What can hang from each mark:
k427: k28
k621: k600
k86: k621 k879
k167: k769
k769: k167
k202: k28
k855: k86
k991: k167 k769
k879: k28 k809 k855
k809: k769
k28: k167 k202

Known rows, with every way that one mark hangs from another:
k769[k167]: [ 18.7 -29.1  22.8 -28.8 -29.3  -2.2  21.8  64.2   3.1 -11.4 -26.1 -36.4
  23.5 -37.0  21.6 -48.4 -34.1  19.4 -14.3  -6.1 -13.1 -28.9 -37.9  29.0
   5.8 -47.9  38.2   9.5   5.9  29.0 -21.0  12.6  42.9]
k991[k167]: [ -5.9 -48.7  26.2 -36.2 -41.8   5.0  28.0  58.2  21.7 -13.7   0.7 -48.2
  33.3 -38.2  17.0 -46.0 -27.4  26.4 -23.5  -1.9  -8.5  -3.6 -45.4   4.7
   3.5 -43.6  33.8  14.0  22.3  -0.3  25.6  11.5  36.2]
k855[k86[k621[k600] k879]]: [  1.6 -25.8  53.2  10.8 -27.7   8.1  22.6  -3.0  17.0  13.2 -18.8 -31.7
  24.8 -18.1  -8.9 -46.2 -23.0  -7.6 -25.3 -14.7 -42.3 -42.0 -37.4  11.7
  13.6 -65.0  28.0   2.0  19.9  17.2 -15.4  -4.9  26.1]
k879[k809 k855[k86]]: [  3.9  -5.4  17.7 -35.6 -30.0  -2.7   4.3  54.2  -2.0  -9.6 -13.9 -50.4
  23.0   4.0   8.7 -37.3 -11.5  -1.9 -20.7  14.0   3.7 -30.7 -12.2  40.9
   8.5  -7.4  22.6   1.1  42.0  -7.1 -13.4  -9.9  25.8]
k427[k28[k167[k769] k202]]: [ 17.2 -12.6  45.7 -24.3 -19.2 -11.8  -0.1  22.8  30.9 -55.2   9.9 -59.1
  19.4 -20.1  20.3 -40.1  -9.2   6.2 -34.1 -14.3 -27.5 -32.2 -29.5   0.4
  14.9  -2.8  17.1  -3.2  66.0  36.2  -6.4  30.5  36.4]
k879[k28]: [ 14.4 -46.4  31.9 -21.5 -16.1  -4.4  29.5  42.0  -6.7 -18.9 -10.9 -58.9
  11.4  -5.7   7.5 -41.7 -17.7  16.4 -24.7   0.9   0.5 -16.6 -26.9  16.8
 -17.2 -23.6  10.2   0.9  24.4 -11.8 -15.6  13.4  27.1]
k855[k86]: [-18.4 -14.8  42.0 -28.4 -33.4  10.3  18.2  32.8  30.6   7.2 -15.9 -53.7
  30.3  -1.4   2.8 -58.9 -17.9   6.5 -45.1   4.7 -31.0 -40.4 -19.1  21.4
   4.7 -36.5  33.3  -2.4  14.2  17.0   5.6   4.1  36.2]
k86[k879[k28 k855]]: [ 14.4 -29.2  28.4  10.6   1.4 -19.8  30.5  22.0 -11.9  -6.4 -15.7 -47.1
   6.3 -22.8   0.1 -33.3 -34.4  10.8   3.9 -13.4  -3.9 -26.2 -37.5  22.7
 -22.6 -39.8   5.3   9.1  32.3 -20.8 -33.6   7.3  23.3]
k427[k28]: [  3.8 -41.7  51.4 -24.8 -24.8  -8.7  33.8  33.0  17.7 -25.8   9.2 -70.7
  15.4 -23.8  14.2 -43.5 -31.0  17.7 -21.3  -0.3  -6.0 -30.0 -34.5  10.7
 -12.8 -28.7  25.7  -1.1  47.3  28.2 -13.0  34.4  43.0]
k991[k167 k769]: [-14.5 -43.9  15.8 -33.3 -71.7   3.8  12.8  51.4  23.1  -5.5  11.7 -47.3
  14.6 -33.6  10.1 -42.0 -22.4  46.0 -42.0   2.9  15.1  12.7 -35.0  -3.9
   9.9 -48.2  28.3   8.8  19.4 -14.9  45.6  25.5  22.0]
k86[k621]: [ 19.0 -49.9  49.6  -8.0 -24.7   6.0  24.2  15.2  11.8 -12.3 -11.7 -37.6
  25.9 -27.5  22.0 -48.2 -38.8  14.4 -20.0   1.2 -27.7 -30.5 -46.7   5.5
   6.0 -52.6  28.6  14.7  20.8  11.3 -16.4   2.6  21.5]
k427[k28[k202]]: [ 13.4 -33.1  58.8 -29.3 -14.8  -8.6  14.6  39.3  36.1 -33.7   4.5 -64.7
  18.8 -15.8  17.2 -57.3 -14.8  22.8 -27.8 -17.8  -5.5 -38.8 -36.7   7.6
  -0.8 -17.9  19.8  -2.1  60.5  32.8  -7.9  32.9  44.3]
k879[k28[k202]]: [ 23.6 -37.5  39.5 -25.9  -5.8  -3.0  11.2  48.5  10.0 -26.1 -15.6 -53.8
  14.3   2.3   9.9 -55.1  -1.3  21.9 -30.3 -17.2   0.5 -25.9 -30.4  12.6
  -5.2 -13.1   4.1  -2.0  38.3  -6.6 -11.0  12.2  27.9]
k202[k28[k167[k769]]]: [  4.6 -43.8  37.9 -19.6  -9.2  11.3  25.0  13.1   1.8 -46.5   5.4 -40.2
  24.2 -31.1  10.9 -43.2 -16.0 -16.4 -35.9  19.7 -24.3 -25.0 -33.4  11.5
  11.7 -24.4  16.8  18.6  30.0   6.9   9.3  30.7  25.9]
k855[k86[k879]]: [-16.4 -12.8  47.6  -4.0 -22.1   2.5  21.1  12.6  27.8   8.8 -20.4 -48.1
  20.4 -10.9  -6.4 -48.9 -22.9   6.3 -31.7 -12.7 -35.4 -47.0 -26.2  17.1
   2.9 -48.3  23.9  -3.0  17.6  16.6  -2.0   2.4  30.0]
k202[k28[k167]]: [  1.1 -49.2  45.3 -16.2  -9.1   3.8  32.8  17.5   2.0 -41.3   2.5 -36.6
  24.0 -30.9  19.4 -52.0 -10.6 -13.0 -33.8  16.2 -32.6 -30.5 -38.6  16.2
   8.7 -23.9   8.4  21.3  29.4   0.7  14.4  37.6  20.4]
k879[k28[k167[k769]] k809]: [ 33.4 -26.2  15.6 -26.5 -24.1  -6.1   0.9  31.6 -26.1 -60.0  -8.1 -50.9
   1.5  -2.7   5.7  -3.1   5.2  -4.7 -27.8   2.2  -1.4  -9.8  -9.5  13.4
  11.6  15.3  -6.9  -8.3  50.7 -11.2 -15.1  -1.0   6.1]
k621[k600]: [ 22.1 -45.8  26.4 -23.7 -31.7   4.2  24.4  56.2  14.0   2.0 -11.3 -36.3
  49.3 -15.2 -10.8 -63.4 -18.1   9.9 -35.8   2.4 -17.4 -19.1 -56.8  11.3
  13.2 -38.6  46.5  10.2  13.4   9.5 -16.4  12.4  30.0]
k86[k879[k809[k769[k167]] k855]]: [ 15.2 -21.1  20.9   3.5 -26.9  -9.5   5.2  37.6 -12.1 -12.7 -15.2 -27.3
   5.2 -30.2   3.7 -24.6 -31.5  18.6   1.0 -14.2   4.1 -27.2 -39.9  28.7
   7.1 -45.7  16.1   9.9  42.7 -10.8 -25.6  -3.1  16.2]
k86[k879[k28[k167[k769] k202]]]: [ 23.4 -20.0  37.5  10.6   1.6 -15.3   9.0   7.4   6.3 -33.2 -17.5 -39.5
   7.5 -20.6  -1.0 -28.8 -14.3  10.2 -17.4 -31.4 -27.5 -30.7 -37.0   3.1
   2.5 -25.4  -3.2   1.0  39.6  -2.8 -19.1   7.5  15.0]

Rows:
[ -4.4 -11.0  28.0 -16.4 -27.1  -1.0  17.9  32.8   7.7   8.7 -13.0 -47.3
  30.7  -8.0  18.7 -55.5 -33.4  -2.4 -17.8  14.9 -21.1 -31.8 -25.8  33.9
  -2.5 -40.2  34.1  13.7  25.2  -3.0 -15.9  -2.0  35.1]  k879[k855[k86[k621]]]
[ 44.1 -41.4  36.2  24.3 -14.9  -8.5  17.4   6.1 -18.7 -10.9 -15.7 -15.8
  18.4 -34.9  -3.8 -25.4 -30.9  -6.3   9.2 -16.4 -12.4 -28.2 -57.2  13.8
  15.6 -52.6  18.3  16.3  43.4  -6.4 -46.5 -12.7   9.8]  k86[k621[k600] k879[k809 k855]]
[ 30.9 -36.1  42.7  19.6  -8.4  -9.9  17.2  -1.9 -13.8 -17.9 -16.8 -26.1
   7.4 -35.9  11.6 -20.0 -38.9   3.7  13.2 -14.5 -13.3 -36.6 -46.0  15.3
   5.3 -49.5   8.7  13.8  44.0  -7.5 -38.5 -12.0   8.5]  k86[k621 k879[k809 k855]]
[ -9.4 -13.4  45.8  -9.3 -24.4   2.7  14.6  15.8  20.7   0.0 -22.3 -46.2
  14.8  -8.4  -8.4 -37.5 -14.2   4.7 -29.4 -13.8 -25.8 -46.5 -20.8  20.0
   8.6 -36.3  18.2  -7.4  26.9  14.3  -4.1  -4.0  24.6]  k855[k86[k879[k809]]]
[ 50.4 -48.1  34.8  29.1  -9.4 -11.0  20.5   3.3 -37.6 -16.3 -13.2 -22.1
   4.3 -26.9  -6.7 -14.8 -22.4 -11.6  15.6 -18.1   0.5 -20.0 -48.4  16.0
   3.0 -45.7   1.6  10.7  48.7 -21.2 -53.1 -11.4   8.5]  k86[k621[k600] k879[k28 k809 k855]]
[ 33.3 -41.3  38.5  30.7 -12.0  -8.8  27.2   1.3  -8.1   5.2 -14.2 -18.3
  26.8 -39.5  -0.7 -39.7 -43.3  -2.8   7.9 -13.7 -27.5 -28.9 -64.0  12.6
   5.1 -69.8  27.1  22.5  28.6  -4.2 -45.6  -3.5  18.7]  k86[k621[k600] k879[k855]]
[ 56.1 -53.8  51.5  23.3  -4.4  -3.4  10.0  -0.6 -15.5 -28.8 -19.4 -16.7
   4.3 -22.9 -10.7 -23.0  -5.2  -1.6  -0.5 -38.9  -7.1 -28.6 -51.5   0.2
  17.9 -42.6  -3.2   2.3  53.7  -4.7 -40.6  -9.2   5.3]  k86[k621[k600] k879[k28[k202] k809]]
[  9.4 -22.4  58.5   5.7 -16.6   4.9   8.2  -4.0   8.8 -12.0 -21.5 -37.7
   3.3  -5.7  -1.9 -32.0  -5.8  -4.0 -21.0 -24.9 -24.4 -45.1 -19.6  12.7
  11.1 -40.2   0.5  -8.2  41.8   7.8 -13.2 -11.3  18.6]  k855[k86[k621 k879[k28[k202] k809]]]
[ 27.0 -23.8  19.0 -17.0 -26.5  -3.0   9.7  39.9 -37.4 -15.8 -11.8 -46.8
   5.3  10.7   2.1 -21.8   0.9 -19.0  -9.1   8.7  18.4 -15.8  -7.2  38.6
  -1.4  -8.9   1.8  -2.4  53.0 -26.6 -32.0 -13.3  21.1]  k879[k28 k809 k855[k86[k621[k600]]]]
[ 40.1 -23.1  29.8 -28.3 -12.9 -12.5  -9.1  43.2  -7.3 -63.3 -16.2 -41.6
   4.4   6.9  18.0 -25.7  26.1   4.8 -31.2 -18.7  -9.8 -22.9 -16.8  14.6
  21.7  26.4 -18.7  -8.3  63.5 -12.0  -5.2   3.5   1.7]  k879[k28[k167 k202] k809]
[ 29.9  -7.7   9.0 -19.0 -34.9 -12.1 -27.0  57.6 -26.0 -49.7  -1.1 -31.2
  -0.5  12.6  24.7 -27.8  19.3   5.7 -21.9  -4.7  10.1  -6.4 -14.2  33.9
  19.7  14.7 -14.3   3.1  79.1 -43.0  -7.8  -2.5   1.6]  k879[k28[k167 k202] k809[k769] k855]
[ 16.4 -14.0  21.9 -23.7 -33.7   0.6   4.0  43.1  -9.3  -7.8 -13.3 -39.2
  26.5  -0.5   6.6 -36.1 -11.6 -10.8 -16.1  11.4  -0.7 -27.7 -20.3  36.2
  16.2 -18.4  25.2   4.9  43.7  -5.2 -21.9 -14.0  23.9]  k879[k809 k855[k86[k621[k600]]]]
[ -6.4  -5.7  14.4 -29.4 -54.8   7.9 -11.3  57.5  -5.3  -5.3  -3.6 -39.9
  15.4   7.7   7.1 -37.9 -10.7   8.5 -28.4  16.7  12.6 -19.3 -13.7  41.6
  17.7 -22.7  24.4   2.4  49.4 -18.8  -1.4 -10.2  20.8]  k879[k809[k769] k855[k86]]
[ 17.8 -20.3  19.4  13.8 -22.4 -18.6   5.7  20.5 -26.5 -29.2  -7.9 -31.6
  -5.9 -17.3   5.4 -12.9 -14.5   5.9  -2.1 -12.8  -5.4 -16.8 -30.0  24.6
   2.0 -23.7  -7.8   5.3  56.6 -33.9 -22.4   0.5   1.3]  k86[k879[k28[k167] k809[k769] k855]]
[ 47.5 -33.3  48.9  23.8  -2.0  -8.2  -1.0 -18.6 -13.6 -51.3 -16.8 -23.0
  -6.4 -27.9   6.9  -5.8  -9.5  -3.7  -2.9 -35.7 -23.5 -31.9 -35.6  -2.6
  19.4 -29.0 -14.5   1.0  58.8  -3.2 -31.5  -9.9  -1.6]  k86[k621 k879[k28[k167[k769] k202] k809]]
[ -0.7 -25.8  53.2  10.8 -34.6  10.1  11.1  -5.6  -1.7  -5.8 -13.3 -35.6
  -3.4  -8.0  -3.4 -25.5 -13.7  -1.0 -21.7 -15.9 -19.2 -34.4 -19.2  15.1
  10.2 -54.1   5.2  -6.7  39.0  -0.6 -10.0 -10.9  16.2]  k855[k86[k621 k879[k28 k809[k769]]]]
[ 14.5 -18.8  52.0 -20.5 -19.3 -19.4   8.6  27.6  32.1 -50.3   6.3 -55.7
  19.6 -19.5  29.8 -49.0  -3.6   9.9 -31.9 -17.9 -36.8 -36.9 -33.5   5.9
  11.5  -1.4   9.3  -0.7  66.0  30.1  -1.2  36.5  31.0]  k427[k28[k167 k202]]
[  3.5 -25.7  50.5  10.5 -42.8  13.7   8.1   1.6   8.9   5.5 -14.3 -24.3
  15.5 -13.2 -12.7 -36.9 -14.3  -4.7 -28.1 -14.6 -28.0 -37.1 -33.9  13.1
  25.1 -60.1  22.6  -1.3  33.1  10.0 -11.5 -12.3  17.7]  k855[k86[k621[k600] k879[k809[k769]]]]
[ 43.3 -47.5  32.6  32.9 -27.8  -3.5  11.2   5.1 -39.7 -13.1  -5.5 -14.5
  -0.7 -24.5  -7.1 -14.9 -21.6  -5.2   9.9 -16.3   6.3 -10.8 -49.0  16.1
   9.9 -58.1   3.0  11.1  54.8 -30.4 -45.4 -12.9   4.6]  k86[k621[k600] k879[k28 k809[k769] k855]]
[ 35.9 -14.8  26.0 -22.4 -16.2  -2.6  -9.6  46.1 -19.7 -24.9 -15.2 -41.3
   9.0  19.9   5.4 -34.8  16.6 -13.2 -14.9  -8.7  18.1 -23.1  -9.8  34.6
  11.0   2.0  -3.6  -5.5  66.2 -21.3 -26.6 -15.8  22.7]  k879[k28[k202] k809 k855[k86[k621[k600]]]]
[ 19.5 -21.3  21.9 -18.8 -23.0  -4.1   9.3  36.3 -34.0 -21.2 -11.8 -52.4
  -0.2  10.5   9.6 -19.7  -4.0 -15.2  -7.3  10.1  18.0 -18.3  -1.6  39.3
  -5.9  -7.3  -3.0  -4.5  52.5 -26.6 -28.4 -13.0  21.0]  k879[k28 k809 k855[k86[k621]]]
[ -7.1 -21.7  57.7   9.8 -22.9   5.6  21.8  -8.7  20.5   6.1 -19.8 -38.1
  16.5 -18.8   0.2 -42.2 -28.5  -0.7 -23.7 -13.9 -43.2 -47.3 -29.9  12.1
   7.2 -62.1  21.4   1.4  20.0  16.8 -10.6  -4.8  26.0]  k855[k86[k621 k879]]
[ 13.6 -15.3  14.2 -28.3 -22.3  -7.1   9.9  50.8 -29.4 -18.9 -12.4 -59.2
   2.7  15.2   5.2 -23.9   0.7  -9.2 -12.7  10.4  22.7 -19.3   1.3  43.8
  -9.7   2.6  -0.4  -6.8  50.3 -28.2 -23.3  -7.2  24.1]  k879[k28 k809 k855[k86]]
[ 31.3   2.8  23.4 -15.3 -17.3 -14.4 -15.5  32.0 -21.2 -44.6 -15.2 -37.7
   3.6  14.9  24.9 -24.6  23.2 -21.9 -17.9  -8.5 -14.0 -25.4  -1.7  34.8
  18.6  19.8 -18.6  -4.1  71.8 -23.3 -16.2 -12.0   8.4]  k879[k28[k167 k202] k809 k855[k86[k621]]]
[  0.2 -21.2  55.7   4.9 -25.1   6.6  15.0  -5.7  14.4  -3.3 -20.1 -37.1
  11.7 -16.0  -0.6 -32.7 -20.0  -3.0 -22.2 -15.1 -33.0 -47.3 -24.9  13.0
  13.8 -50.7  15.4  -3.5  30.7  15.7 -11.0 -10.4  19.4]  k855[k86[k621 k879[k809]]]
[ 30.4 -53.7  50.2  27.4 -24.6   2.1  12.1  -9.4 -25.1 -27.8  -9.6 -24.1
 -15.4 -27.8   3.0  -8.7 -24.5  12.1   0.4 -23.8  -2.0 -22.7 -40.5   4.5
   7.4 -58.3  -8.1   3.4  52.4 -17.5 -28.5  -8.2   0.4]  k86[k621 k879[k28 k809[k769]]]
[ 41.0 -37.9  33.1  40.8 -10.4 -20.6  27.0  -8.8 -30.1 -12.6 -11.7 -18.0
  13.0 -34.5   5.6 -24.5 -27.5 -17.4  10.0 -16.0 -35.6 -18.4 -53.0  12.5
   2.6 -51.2   3.5  18.4  37.7 -21.0 -47.2  -0.3   7.5]  k86[k621[k600] k879[k28[k167] k855]]
[ 34.0 -17.7   8.9 -28.4 -33.2  -2.6 -21.5  78.4 -31.7 -35.6  -9.7 -33.5
  -4.7   6.0  17.4 -31.1   7.6  15.1  -9.6  -9.0  42.9  -6.9 -16.0  41.7
  10.7  -8.0  -1.3   1.3  69.3 -30.5 -22.3  -6.1  23.2]  k879[k28[k202] k809[k769[k167]] k855]
[ 32.1 -13.3  26.3   6.8   2.4 -26.4   2.8  23.5 -13.1 -38.2 -19.8 -34.6
   1.6 -13.8   8.2 -20.8  -3.9   3.4  -1.2 -27.0 -12.1 -30.8 -31.3  21.9
   4.0  -4.8 -15.0   3.2  59.0 -21.9 -27.5  -0.1   4.7]  k86[k879[k28[k167 k202] k809 k855]]
[ 28.2  -8.7  14.0  -8.2 -30.7 -14.6   3.2  29.1 -39.7 -33.0  -9.6 -39.2
   5.6   6.4  14.7 -15.0  10.9 -31.5 -12.7   9.5 -12.2 -12.7  -4.0  38.0
  10.2   7.9  -8.3  -0.6  58.2 -28.8 -26.0  -9.8   7.9]  k879[k28[k167] k809 k855[k86[k621[k600]]]]
[ 57.0 -43.9  48.3  28.9  -8.2 -11.4   6.2  -8.0 -17.6 -38.9 -17.7 -10.7
   5.5 -24.9  -1.5 -18.0   1.6  -9.5  -4.2 -38.3 -28.9 -28.5 -49.7  -0.3
  26.8 -31.7 -10.2   4.3  57.2  -5.8 -36.6  -7.0  -4.3]  k86[k621[k600] k879[k28[k167 k202] k809]]
